Each row comes from the steps of one walk. Every step used is in the known rows, and no mark comes twice. Write the walk behind each row, first mark first.
In the rows, zero is written as 128.
Known rows
bedat/rako/vafu/vina/zerabo: [175  95 139 147 164  82 157 153 141 132 158 124  76 113 110  63 134 107
 102 114 165 121 195 129 126  69 133 112 123 126]
vina/vafu/nizin: [182 156 154 115 113 154  96 117  81 129 124 121 179 126  76 167 120 137
 150 129  86 149 116 129  77 176 154 154 128 143]
dibaser/zerabo/vina/vafu/nizin/getal: [ 92  75 121 107 104 154 104 100 111 156 121 173 165  93  77 152 161 170
 155 109  93 149 108 111 193 159 119 138 124  98]
sedebe/vina/vafu/rako/bedat/nubel: [128 138 197  79 111 108  82 136 104 159  80 136 168 100 138 204 117 145
 141 146 196  81 120 163  87 108 112 110 114 157]
rako/vafu/vina/zerabo/dibaser: [190  46 122 139 154 132 162 190 147 119 140 121  46 132 117 108 130 121
 105 148 140 117 163 173  97 107  57 135 140 157]
nubel/bedat/rako/vafu/vina: [130 126  83 152 135  99 186 120 141 138 221  99  96 175 132  82 121  99
 120 140 171 142 192 118 118  74 131 142 130 125]
nubel/bedat/rako/vafu/vina/zerabo: [190  93  84 158 145  84 167 136 131 134 182 117  68 122 135  55 124 113
 110 111 169 149 197 116 117  63 130 103 106 137]
bedat/nubel: [159 155 135 122  95 107 124 118 146 113  87 157 178 124 175 122 122 124
 140 136 128 126 114 169 119 134  81 156 139 126]
nizin/vafu/vina/zerabo: [148 114 103 130 150 102 148 136 166 115 129 140  86 115 113 106 130 144
 108 117 114 140 106 125 151  98 160 108 120  99]
dibaser/zerabo/vina/vafu: [135  62 105 150  80 151  90  89 130 138 107 182  91  80 146 155 159 162
 159 107 141 125  91 121 148 176 103 167 139 118]
rako/vafu/nizin/getal/vina: [ 66 177 164  97 168 182 167 142 141 129 145  94 152 183  67 125 126 122
  87 119  67 135 151 140 143  96  77  91 133  98]
getal/vina: [109 174 127 155 123 155 136 117 169 103 122 101  87 159 173 118 115 113
 102 112 103 115 107 123 135 158 114 120 134 117]
vafu/rako/bedat: [ 96 135 157 131 133 121 112 134 134 119  84 150 121 114 180 125 125 113
 141 145 193  89 149 120  74 123 137 114 138 118]
getal/vina/zerabo: [169 138 130 159 136 141 114 130 159  98  86 118  59  99 178  95 121 128
  96  87 101 121 107 122 132 146 114  81 104 129]
vina/vafu/rako: [172 152 110 124 114 147  88 117 126 135 123 124 135  99 153 175 119 135
 152 130 176 118 126 129 138 184 180 150 143 129]
getal/nizin/vafu/vina/zerabo/dibaser: [138  63  86 159 159 116 171 186  76  99 141 115  93 137 109 120 134 129
 105 139  94 112  91 110 159 107 113 107 115 119]
nubel/bedat/rako/vafu: [136 129  98 141 121  95 159 112 130 139 171 112 118 140 162  78 119 106
 139 149 176 148 163 130  90  90 100 143 135 134]
sedebe/vina: [ 88 137 137 110 100 112 114 112 110 150 131 132 122 147 180 139 128 126
 146 192 126 132 105 132 103 163 121 160 148 154]
vafu/nizin/getal/vina/zerabo: [125 153 145 114 161 141 128 143 138 120  97 111 136 119 108  89 122 139
  88  90  57 147 126 112 171 129 128  54  93 106]
getal/vina/vafu/nizin: [154 185 162 136 133 188 105 125 109 116 136  83 142 151  72 171 112 122
 109  92  67 134 108 115 102 166 141 113 110 133]
nubel/bedat: [151 143  69 145  88 123 131  94 132 122 134 134 123 143 202 109 117 130
 153 157 128 160 116 125  93 162 120 147 130 134]
zerabo/vina/vafu: [142 111 127 138  88 141  67 110 134 135 109 164 132 131 148 155 140 138
 148 103 121 128  84 147 146 198 131 168 137 133]
nizin/getal/vina/zerabo: [145 146 127 120 146 131 139 129 187 119  76 116  80 119 171  85 124 148
  83  84  88 135 111 133 200 143 113  59  96 108]
bedat/rako/vafu/nizin/fasetem: [102 137 165 118 151 104 168 137 125 124 158 128 176 141  74 100 134  94
 131 143 128 140 202 135  85  38 122 160 149 208]
sedebe/vina/vafu: [149 143 146  98  96 133  97 107  97 166 124 114 124 134 141 187 123 148
 148 166 122 135  92 143 100 189 140 157 132 163]
vafu/rako/bedat/nubel: [117 138 171 121 123  99 112 145 143 114  63 162 172 102 172 132 119 117
 138 127 201  83 148 155  90  89  98 111 130 116]
bedat/rako: [123 143 133 147 112  71 131 118 140 129 138 120 135 123 176  79 128 102
 140 142 160 121 133 114 132 138 158 156 134 117]

Which walk is each row?
[194  50 118 147 114 106 116 166 136 109  76 133  81  84 190  97 127 134
 131 154 134 123 105 160 100 164  85 136 131 157] => vina/zerabo/dibaser
[120 134 118 137 132 109 144 128  81 137 190 107 170 143 103  83 121 101
 144 150 141 159 176 113  67  79 114 142 130 135] => nubel/bedat/rako/vafu/nizin
[135 138  80 157  99  70 138 100 134 134 158 111 131 131 200  73 116 106
 151 143 162 153 135 102 124 130 153 145 119 128] => nubel/bedat/rako
[ 87 153 100 123 141 118 168 120 179 119 166 120 111 172 110 131 125 129
 120 139 112 137 108 128 152 108 159 146 147  88] => nizin/vafu/vina
[108 136 169 130 148 110 136 146  88 135 164 116 175 135  79  92 135  93
 137 149 136 133 176 124  78  83 116 151 144 124] => bedat/rako/vafu/nizin
[172 178 142 141 119 178 120 112 159 115 117  83  87 147 134 168 113 133
 108  91 100 116  94 133 130 177 129 119 117 130] => getal/vina/vafu
[157 141 167 118 127 139  95 126 125 130  76 129 121 102 139 174 118 136
 141 120 190  92 135 130  72 140 157 109 119 128] => vina/vafu/rako/bedat
[ 45 147 135 132 161 130 137 143  64 109  97 142 154 126 133 146 138 122
 129 143 160  81 108  91 108  78 138  87 125  89] => getal/nizin/vafu/rako/bedat
[106  63  83 150  97 156  73 101 129 141 130 183  96  51 158 170 156 152
 166 114 193 107 110 107 189 173 145 161 150 108] => dibaser/zerabo/vina/vafu/rako
[ 78 155  86 147 147 136 176 131  81 104 172 121 141 187 100 134 138 123
 118 139  84 123 105  90 159 113 154 128 133  86] => getal/nizin/vafu/vina
[ 66 190 146 113 147 156 149 129 147 121 136  90 161 175 106 115 118 120
  94 117  59 141 126 114 172 140 126  93 114  95] => vafu/nizin/getal/vina
[169  36 137 156 162  79 168 198 146 127 165  99  58 119 120  71 131  99
  99 135 176 105 179 151 129  75  94 130 127 145] => bedat/rako/vafu/vina/zerabo/dibaser
[ 96 161 136  93 126 120 139 124 119 135 124 131 202 153 109 109 126 131
 135 152  82 163 136 127 145 153 139 131 132 103] => vafu/nizin/getal
[ 95 139 114 102 140  95 172 124 109 160 183 103 192 155  95  73 125 116
 130 150 131 174 182 120 134  71 115 119 117 110] => nubel/bedat/rako/vafu/nizin/getal
[182 154 149 103 116 153 124 109 117 117 113 131 185 133  69 177 121 139
 145 123  76 155 144 139  81 132 160 160 130 227] => vina/vafu/nizin/fasetem
[129 150 161  81 107 139 112 109  88 150 133 123 178 141  74 198 123 141
 148 165  78 158 129 139  81 130 160 163 136 252] => sedebe/vina/vafu/nizin/fasetem
[ 97 150 154  79 148 148 156 132 115 144 133 132 188 162  71 117 133 133
 125 156  87 149 164 155 115 104  82 129 145 109] => rako/vafu/nizin/getal
[ 64 151  91 117 139 119 124 126 163 126 137 137 139 111 155 142 126 130
 147 158 173 124  94 122 166 117 168 149 159  85] => nizin/vafu/rako
[ 91  51 144 145 111 148  79 111 122 136  84 186  86  58 145 166 154 157
 157 101 205  80 123 107 126 126 119 122 128 109] => dibaser/zerabo/vina/vafu/rako/bedat
[137 120  87 148 161 118 155 145  72  99 133 141 110 133 104 112 136 141
 104 116  82 128 106  87 162 100 153  92 110 100] => getal/nizin/vafu/vina/zerabo
[104 179 175  98 158 164 132 134 177 135  82  89 105 141 128 169 114 142
  93  82 156  85 127 131 167 125 148  48  95  98] => nizin/getal/vina/vafu/rako/bedat
[145  54  98 137 147 100 161 178 171 114 136 114  68 125 122 116 125 139
 107 143 119 129  94 149 151 107 121 128 128 121] => nizin/vafu/vina/zerabo/dibaser
[129 116 146 131 100 154  55 125  85 136 125 162 187 133  85 160 139 127
 153 104  86 142  98 131 122 187 145 162 134 132] => zerabo/vina/vafu/nizin
[114 112 103 140 103 144  53 123 130 140 128 167 140 102 159 168 136 128
 157 105 176 112 106 132 182 194 171 161 148 117] => zerabo/vina/vafu/rako
[144 189 136 103 128 163 145 109 186 135 110  81 113 162 128 157 115 153
  95  88  87 124  95 144 195 173 133  96 104 107] => nizin/getal/vina/vafu
[117  67 122 136  98 158 106  91 119 122 118 193 145  87  76 169 159 156
 158 106  94 149 128 113 133 119 123 169 138 206] => dibaser/zerabo/vina/vafu/nizin/fasetem
